In the rows, 128 means zero.
Known rows, with every step that occurs
B/C: [104 135 120 105 116  64 145 122 177 148 105 170 142 155 108 116 119 156
 108 114  95 129 154 130 125 140 105 158 142 109 147 123 160 131 130 134
 135 134 139 111 148 121  99 127 103 153 135 120 108 141 141 110 102 120
 128 130 155 109 117 138 139 153 111 123 135 116]
U/V/E/A/Z/L: [135 152 110 119 125 174 136 118 102 147  86  50 132  56 117 120 131 142
 107 132 152 165 164 166  88 132 193 119 142 161 134 137 141 137 100  88
 159 133 122 146  70 153 193 107 155 120 164  79 105 126 100 129 201 109
 131 122  79 124 191 107 128  96 125 136 119 137]
E/V/U: [ 88 145 156  75 104  93 106 114 131 109 155 141 217 141 154  83 127 113
 189 132 140 166 133 116 116 127 163  84 135 126 122 119 162  75 161 113
 132 121 145 110 163  76  70 106 125 147 104 157 141 123 155 123 102 172
 179 102 141 104 154 115 155 110  93 114 140 102]
C/U/V: [ 79 124 163 160 113 126 110 120 124 119 168 155 151 157 108 149 133 119
 133 160 139  84 129  51 140 107 184 105  87 136 124 129  87 197 121 152
 164 129 117 123  83  99 134 133 122 114 204 158 145 116 137 124 103 133
 112 142 129 176 146 110 122 148  87 181  84 121]
L/Z/C/B/Q: [106  71 140 137 152 111 116 135 124 134 133 141  44 130 144 132 132 148
  91 195 166 107 103 132 106 135  49 161 146 125 129 153  57 145 143 132
  94 142 103 134 146 138  89 156 120 135 136 129 147 126 148 153  74  37
 137 143 174  80  93 175 107 132 167 141 111 184]
V/E: [127 134 108  99  88 108 156  80 141 144 139 103 157 103 107 141 100 176
  99  78 138 107 155 133 112 160 135 136 150 136 130 117 178 110 125 124
 112 117 171 137 130 118 142 107 141 160 136  88 119 128 117 127 174 163
 145 135 112 137 113  96 144 122 163 130 145 133]
Z/L: [103 158 114 107 119  95 168  98 100 143 147 166 138 112 128 139 124 140
 149 127 144 162 122 125 122 131 143 138 134 128 159 150 138  93 111 136
 147 103 110 141 105 149 119  75 112 142 134  83 108 138  97 107 102 138
 163  98  81  60 194 112 171 128 110 103  99 155]
L/Z/C: [ 94  92 134 123 137 112 172 155 121 153 103 155  89 109 114 130 137 151
 120 170 171 138  75  89 142 153  65 160 145 145 121 120 128 112 126 136
 118 128 109 134 149 105  87 133  94 132 131 129 135 124 157 139  87  58
 172 114 115  89 109 162 102 152 125 135 127 164]
E/V/U/C: [110 122 156 101 127  94 112 152 117  90 152 149 191 158 154  86 135 111
 163 129 117 166 123 137 165 137 141  94 120 128 124 114 185  69 153 145
  90 120 144  86 163  94  66 114 126 131  52 177 140 125 154 112 114 141
 151  98 135  96 159 132 147 122  78 106 158  91]
V/E/A/Z: [170 150  79 114  99 163 145  81 121 158  94  78 148  41 103 133 122 150
 108  94 141 148 145 154  85 124 145 138 152 141 119 137 163 101 121  89
 169 125 167 147 133 168 188 136 175 166 156  76 114 127 121 143 187 173
 123 130 110 135 114 111 110 122 173 114 153 120]
B/C/U/V: [ 92 124 173 147 122  80 105 156 183 137 115 155 121 192 105 115 131 130
 103 141 110  93 157  81 151 123 164 124 111 118 139 121  91 205 127 155
 175 142 120 114  96  96 115 147  98 110 181 165 126 131 146 105 120 100
  89 158 155 148 135 128 135 154  78 158 111 113]
E/A: [166 112 130 142 137 141 147  76  92 102 149 157 185 106 124 148 134 129
 169 121 110 172 141 138  92  89 102 135 120 140 128 150 145 120 153 100
 133 112 123 124 140 130 175 155 129 157 151  83 121 120 130 135  96 191
 108  93 124 126 106 128 125 147 143 122 115 113]
C/U/V/E/A/Z/L: [145 157 137 151 120 177 115 138 112 158 114  84 121  96 113 138 143 115
 102 127 173 132 136 119 115 117 230 104 127 144 126 152  71 164  99 129
 216 131 129 159  58 150 202 118 157 114 205 119 121 128 108 118 197 131
  97 149  86 136 182  99 123 118 116 138 112 146]
E/V: [ 98 140 128 121 123  95 116  78 112 106 153 155 195 126 131 109 112 139
 204 167 111 162 137 106 107 107 129 131 109 143 132 124 155  60 153 114
 123 126 135 132 171  92  44 111 120 152 134 107 121 125 157 139  94 147
 170 109 125 101 150 129 151 133 114 110 137  97]
C/Z/L: [ 91 166 109 144 129 118 162 109 106 130 151 152  93 133 155 156 123 117
 151 130 190 130  91 138 134 127 107 139 132 102 154 116 127  93 101 112
 197 114 107 173 137 137 113  98  93  90 153  94 115 122 108  97  88 177
 154 111  71  89 182 107 162 120 133 117  90 149]
E/A/Z/C/B: [203 144  94 158 156 140 136 129 104 157  96 142  69  56 127 143 148 116
 171 141  99 195 102 160 101  86 109 159 124 133 112 159  65 121 133 112
 133 137 124 133 104 194 149 155 164 153 133  89 119 120 108 142 110 116
 129 112 135 123 104 181  87 136 135  93 111 133]
Z/C/B/Q: [157 107 124 127 161  83 119 105 123 140 179 154  66 154 160 149 115 150
 116 140 112 107 118 159  96 122  80 151 139 103 128 153  65 142 146 140
  64 139 124 129 108 149 110 137 138 146 113  98 132 135 114 143  71  97
 101 146 186 106  99 187 136 126 176 121 105 154]
V/E/A/Z/L: [175 162  78 102 107 165 156  94 106 173  92  79 134  42 110 129 131 145
 109  86 156 177 140 183  86 132 165 140 160 144 128 155 142  84 107  97
 185 119 149 165 106 183 189 111 164 157 151  56  98 133  93 123 193 160
 138 120  82  93 162 107 130 107 155  87 146 144]
K/E/A/Z/C: [187 133  87 107 143 233 160 108 120 192  64 113 156  53  99 137 136 103
 171 115 104 163 104  94  94 112  99 125 134 152 111 135 143  77 114  87
 130 120  94 160 168 134 175 149 141 146 129 101 104 142 115 164 119 139
 139 109 101 127  60 154  99 146 182 111 164 116]
Q/B/C: [135 140 111 122 103  82 134 115 175 146  56 168 133 132  87 112 108 133
 122 126  74 131 161 132 133 114 118 176 124 124 137 104 133 133 149  47
 102 130  97  84 168 112  88 114  70 123 128 118 126 137 131 134 121 123
 168 120 138 114 116 126 150 143  84 122 130 110]
B/C/Z: [ 93 149 118 135 126  82 138 135 182 136 105 158  93 175 137 130 119 136
 109 112 134 101 123 133 137 137  62 158 134  86 151 100 152 134 120 114
 189 145 137 145 173 114  92 140  75 100 149 129 107 128 152 100  96 144
 112 145 140 127 115 135 134 152 125 127 117 116]
K/E: [118 117 109  89 107 194 159  65 138 156 119 138 196 112  98 144 101 118
 167 119 109 102 135  63 101 133 107 121 124 141 124 121 177  93 113 116
 104 104 107 151 175  93 127 115 123 149 126 110 113 142 117 150 107 169
 168 117 107 139  72  93 138 138 173 148 153 123]
B/C/U/V/E/A: [157 120 186 146 132 115  88 148 183 123 101  99 144 183 114 114 141 143
  89 100 101 111 184 138 138 127 171 121 130 132 129 137  93 208 133 138
 168 145 141 128  94 102 185 165 122 118 177 135 120 126 140 117 182 124
  49 162 153 160 116 119 128 140 107 145 141 127]
U/V/E: [ 86 128 129 118 103 127 142 103 135 123 138  69 168 117 110 129 101 164
  96 124 138 106 177 127 110 160 166 125 129 155 132 103 170 163 111 122
  95 132 143 123  95 107 141 109 133 124 153 107 121 115 123 145 180 113
 135 133 110 170 144  94 137 110 123 176 121 121]
P/K/E: [123 135  60 109 117 168 137  89 134  59 141 127 209 151  80 127 104 115
 193 124 110  75 105  47  86 114 107 121 108 155 141 132 176  89 118 129
  84  98  78 136 196 124 145 110 107 174 134 115 123 139 130 141 137 130
 151 120 121 222  81  83 132 139 207 137 155 112]
E/A/Z/C/U/V: [172 142 118 172 159 160 127 159 104 159 100 126 109  82 109 137 155 104
 145 146 135 144 100  94 120  90 157 125 111 144 104 140  80 150 121 113
 187 145 109 132  86 152 175 156 145 115 190 137 128 122 134 139 118 110
  87 132 119 158 130 172  85 155 103 134 102 110]
K/P: [ 95 129 128  46 131 169 135  68 115 159 152 157 199 118  93 134 113 160
 138 126  33 129 126  72 104 131 114 152  77 139 116 132 182 129 136 120
 123 116 130 113 165  99 107 115 103 168 143  98 128 159 113 129  77 155
 152  81 125 126  92  99 160 139 108 135 101 103]
K/E/V/U/C/B/Q: [142  82 166  86 130 181  71 120 135 101 150 113 176 167 167  93 117  91
 157 143  94 110 153 137 111 119 108  75 129 116 121 148 131  89 156 131
  60 122 113 125 184  80  94 129 151 133  42 178 141 144 129 149 101 135
 135 142 177 106  88 115 146  98 182 123 188 120]

Rows
[178 133 118 148 146 155 116 146 119 135  89  47  84  71 123 123 132 138
 118 135 111 162 163 182 101 131 163 140 132 152 110 132  83 161 118 111
  90 152 139 127  59 163 173 137 169 125 138  89 120 110 103 155 205  68
 124 145 125 167 117 149  98  96 130 140 122 140] : U/V/E/A/Z/C/B
[115 102 123 141 126 100 108  62 122 110 200 154 101 145 151 150 106 139
 110 160 114  98 149 156  79  89  93 142 125 100 136 166  77 164 151 126
 102 133 132 129 128 160 119 139 155 161 148 102 140 135 120 140  72 144
 110 151 197 127 110 134 138 115 188 136  89 144] : C/B/Q
[110  94 149 152 150 104 135 162 134 128 115 152  46 123 126 132 140 139
 143 184 157 153  92 122 133 135  72 159 134 134 117 140  57 130 129 149
  86 135 107 133 120 138  80 142 115 138 118 125 147 112 135 140  97  31
 181 128 138  87  91 164 107 132 133 131 105 186] : L/Z/C/B
[120  91 148 110 124 112 109 152 124 100 184 150 111 165 168 123 137 110
  76 116 116 111 130 171 156 132 105 101 135  89 128 145 135 164 151 162
  69 119 141  85 127 151 139 132 154 133  54 185 155 136 127 116  93 147
  99 134 194 129 118 127 131 108 139 135 122 130] : V/U/C/B/Q
[109 110 140  94 112 107 154 161 125 118 152 157 150 148 140 124 139 115
 104  89 127 129 119 133 175 161 123 100 135 115 124 116 210 131 135 165
  91 114 138  77 131 127 130 118 127 124  53 190 150 126 133 108 106 157
 136 100 134 125 132 117 126 133  92 131 133 109] : V/U/C
[102 131 153 127 131 110 101 171 118  76 148 146 158 168 181 105 133 100
 166 134 147 139 102 139 178 132 112  91 123 109 128  90 176  71 147 131
 140 127 144 113 183  85  65 126 112  94  60 188 146 116 164 112 104 162
 147 112 127 117 153 124 144 115  92 115 144  94] : E/V/U/C/Z
[102 143 137 118 126 122 153 182 113 113 146 149 104 161 181 131 148  93
 108  95 182 131  81 161 197 162 113  95 142  95 136 107 176 112 106 158
 146 107 121 126 128 132 132  96 102  76  59 184 140 126 122  84 109 162
 129  95  97  89 180 111 145 108  93 119 118 142] : V/U/C/Z/L
[111 130 155  50 102 187 113 105 153 136 112 115 252 133 132  90 122  94
 210 124 123 139 140  80 104 132 149  69 139 141 112 118 166  58 145 100
 110 117 113 136 194  47  93 111 127 143  84 156 131 135 140 138 111 175
 187 113 122 119 101  91 154 109 140 128 183 112] : K/E/V/U
[129 166  93 135 119 135 141 171 148 212  91  92  77  88  95 138 129 134
  89 121 167  83  97  65 140 153 194 131 137 134 113 106 102 153  93 148
 175 153 142 144  78 147 134 112 145 118 179 144 129 132 125 136 179  81
 124 167 112 165 146 155  93 142 116 136 120 132] : A/Z/C/U/V/E
[206 156 103 130 118 156 135 128 131 190  98  90 106  75 106 150 145 136
  99  72 148 126 106 134 121 126 159 136 156 130 106 140  99 118 117 127
 174 130 166 155 109 152 195 145 164 151 164  99 126 131 123 138 184 151
  93 152 111 134 103 146  97 136 161  93 156 135] : V/E/A/Z/C/U
[137 130 104  98 135 167 100 148 129  25 134 112 231 182 112  82 124  90
 209 123  97 102 103  88 135 129 127  83 106 154 133 123 194  54 144 146
  54 105  87 104 214 104 106 114 109 159  53 173 142 140 145 133 154 127
 153 112 129 208 112  94 135 122 172 108 196  91] : P/K/E/V/U/C
[182 114 117 146 152 156  96 129 124 133 111  37  81  92 149 129 124 149
  74 146 127 126 172 190  79 118 146 140 146 144 120 144  82 175 129  92
 104 166 131 137  79 165 187 152 176 122 152 102 125 125 114 162 181  80
  67 166 159 158 119 163 103  95 177 146 119 134] : U/V/E/A/Z/C/B/Q
[136  98 126 178 141 102 132 131 100  91 174 181  71 146 124 144 125 130
 137 147  74 145 135 161 163 124  93 153  91 111 134 140 117 153 131 194
  47 114 136  98  96 175  92 133 144 141  75 126 131 118 106 125 111 102
 137 114 142 132 110 138 119 135 113 122 121 127] : U/C/B
[ 96 163 123 130 133  81 150 153 166 156 105 162  76 175 144 119 127 133
 113 115 148 125 122 162 143 150  90 156 147  87 166 115 130 115 108 122
 199 133 115 156 143 129 100 113  76  94 135 110  95 141 119  86 104 135
 124 124 105  68 170 127 164 131 114 100 116 143] : B/C/Z/L
[ 94 124 134 121 114 125 148 177 128 103 151 147 118 163 168 136 144  97
  95  92 163 108  93 136 194 147  94 100 135  94 120  89 193 134 127 148
 137 116 148 111 158 122 134 126 107  82  72 195 150 116 138  97 102 186
 128 104 124 146 126 110 127 124 104 141 122 117] : V/U/C/Z
[149  82 193 159 151 163 105 166 121 121 102  84  91 127 116 135 158 138
  94 159 183 116 107 105 140 136 132 124 142 168 107 128  59 170 128 139
 142 138 111 146  94  92 176 170 113 105 172 138 145 112 153 142 168  53
 105 146 112 125 103 143  96 142 130 157 133 174] : L/Z/C/U/V/E/A
[108 144 159 120 140 108 112 175 102  88 144 141 147 173 191  99 143  92
 175 128 166 163  97 165 173 142 133  96 134 109 142 112 158  58 135 134
 154 118 128 127 157 101  64  98 108  85  56 174 134 123 138  90 109 154
 155  97  93  58 206 122 166 100  78  92 140 121] : E/V/U/C/Z/L
[109 134 108 172 153 121 165 148  82 107 160 164  71 149 155 159 128 118
 124 130 159 127  85 152 184 147  79 148 118 103 157 111 171  96  94 159
 143 116 121 147 141 157 106 108  95  76  95 122 111 125 106  99 100 140
 127 101  69  81 180 128 144 138 113 115 112 130] : U/C/Z/L
[126 120 169 125 134  92  87 158 121  77 156 150 146 161 171  88 140 100
 184 145  88 181 141 169 158 131 142  99 110 117 118 134 119  94 163 162
  70 124 148  91 134 116  53 123 149 135  38 172 149 119 136 121 122 128
 164 117 157 103 143 127 143 103  81 101 151 117] : E/V/U/C/B
[ 99 132 161 142 101 134 113 118 139 134 157  95 149 147 107 149 121 137
  96 116 149  69 145  80 137 132 205 106 115 142 120 121 100 188 115 155
 150 127 144 132  74  95 163 123 130 117 195 142 144 120 129 125 176 138
 110 164 119 183 138  89 131 130 119 169 112 133] : C/U/V/E
[135 143 153 141  97 106  92 140 195 141  62 106 127 169  80 118 114 133
  80 116  96  84 179 119 154 121 189 146 127 135 127  90  80 193 134  74
 118 142 113  91 116  85 129 124  83  95 163 143 137 131 131 133 191  98
 122 163 138 158 126  96 148 126  76 150 141 130] : Q/B/C/U/V/E
[140 139 135 158 113 176 104 128 125 145 114  85 133  92  95 143 136 115
 101 126 151 110 142  95 112 101 208 104 120 141 113 135  87 182 113 122
 203 134 145 142  81 138 193 147 163 119 213 132 135 120 127 132 189 147
  92 161 115 191 133 104  99 131 131 157 115 121] : C/U/V/E/A/Z
[113 135 166 127 109  90 104 153 194 151 102 108 131 187 103 116 126 149
  67 100 117  75 170 109 152 150 181 126 134 125 138 115 100 203 119 156
 161 145 152 120  87  99 136 140 109 113 175 150 125 137 140 111 183 101
  84 176 147 151 129 111 136 139  98 153 139 129] : B/C/U/V/E
[156 142 108 125 141 158 141 139 115 148  77  54 128  70 117 122 129 150
 105 120 130 149 146 152 106 145 159 134 143 163 114 114 145 139 109  95
 116 151 136 129  90 136 180 135 149 118 150 100 120 119 123 152 191  93
 111 135 105 160 132 149  99 118 129 144 129 114] : U/V/E/A/Z/C
[198 119  86 155 164 148 113 108 101 155 118 130  72  75 145 144 140 121
 123 151 108 157 114 176  73  79  86 146 141 115 121 168  76 130 144  96
 141 151 122 138 123 191 168 168 169 154 145  96 123 139 119 151  86 124
  83 144 173 113  98 195  93 134 180  94 111 128] : E/A/Z/C/B/Q
[ 98 116 103 183 145 129 156 136  98  88 160 169  85 152 147 165 118 123
 118 128 138 100  92 125 183 131  56 148 104 102 136  91 185 116 109 155
 125 120 139 126 165 139 104 138 104  86 102 145 125 114 137 123  94 155
 113 112 105 139 126 128 115 145 125 138 115  97] : U/C/Z
[129  76 116 162 152 102 109 111 102  90 197 165  77 160 149 153 114 138
  96 155  85 104 142 172 132 116  75 152 106  99 143 158 124 161 141 174
  56 121 133 106 126 177 115 143 157 137  89 130 139 137 120 133  86 119
  86 139 182 121 115 149 120 129 170 134 116 125] : U/C/B/Q
[159 135 129 142 153  78 143 134 121 145 154 161  72 141 142 151 130 141
 167 130  93 153 110 144 137 128 103 158 126 118 124 134  61 130 132 160
  51 124 128 119  92 147  92 123 130 148  98 101 130 120 106 137 101  85
 150 115 143 119  98 175 131 131 123 106 108 158] : Z/C/B
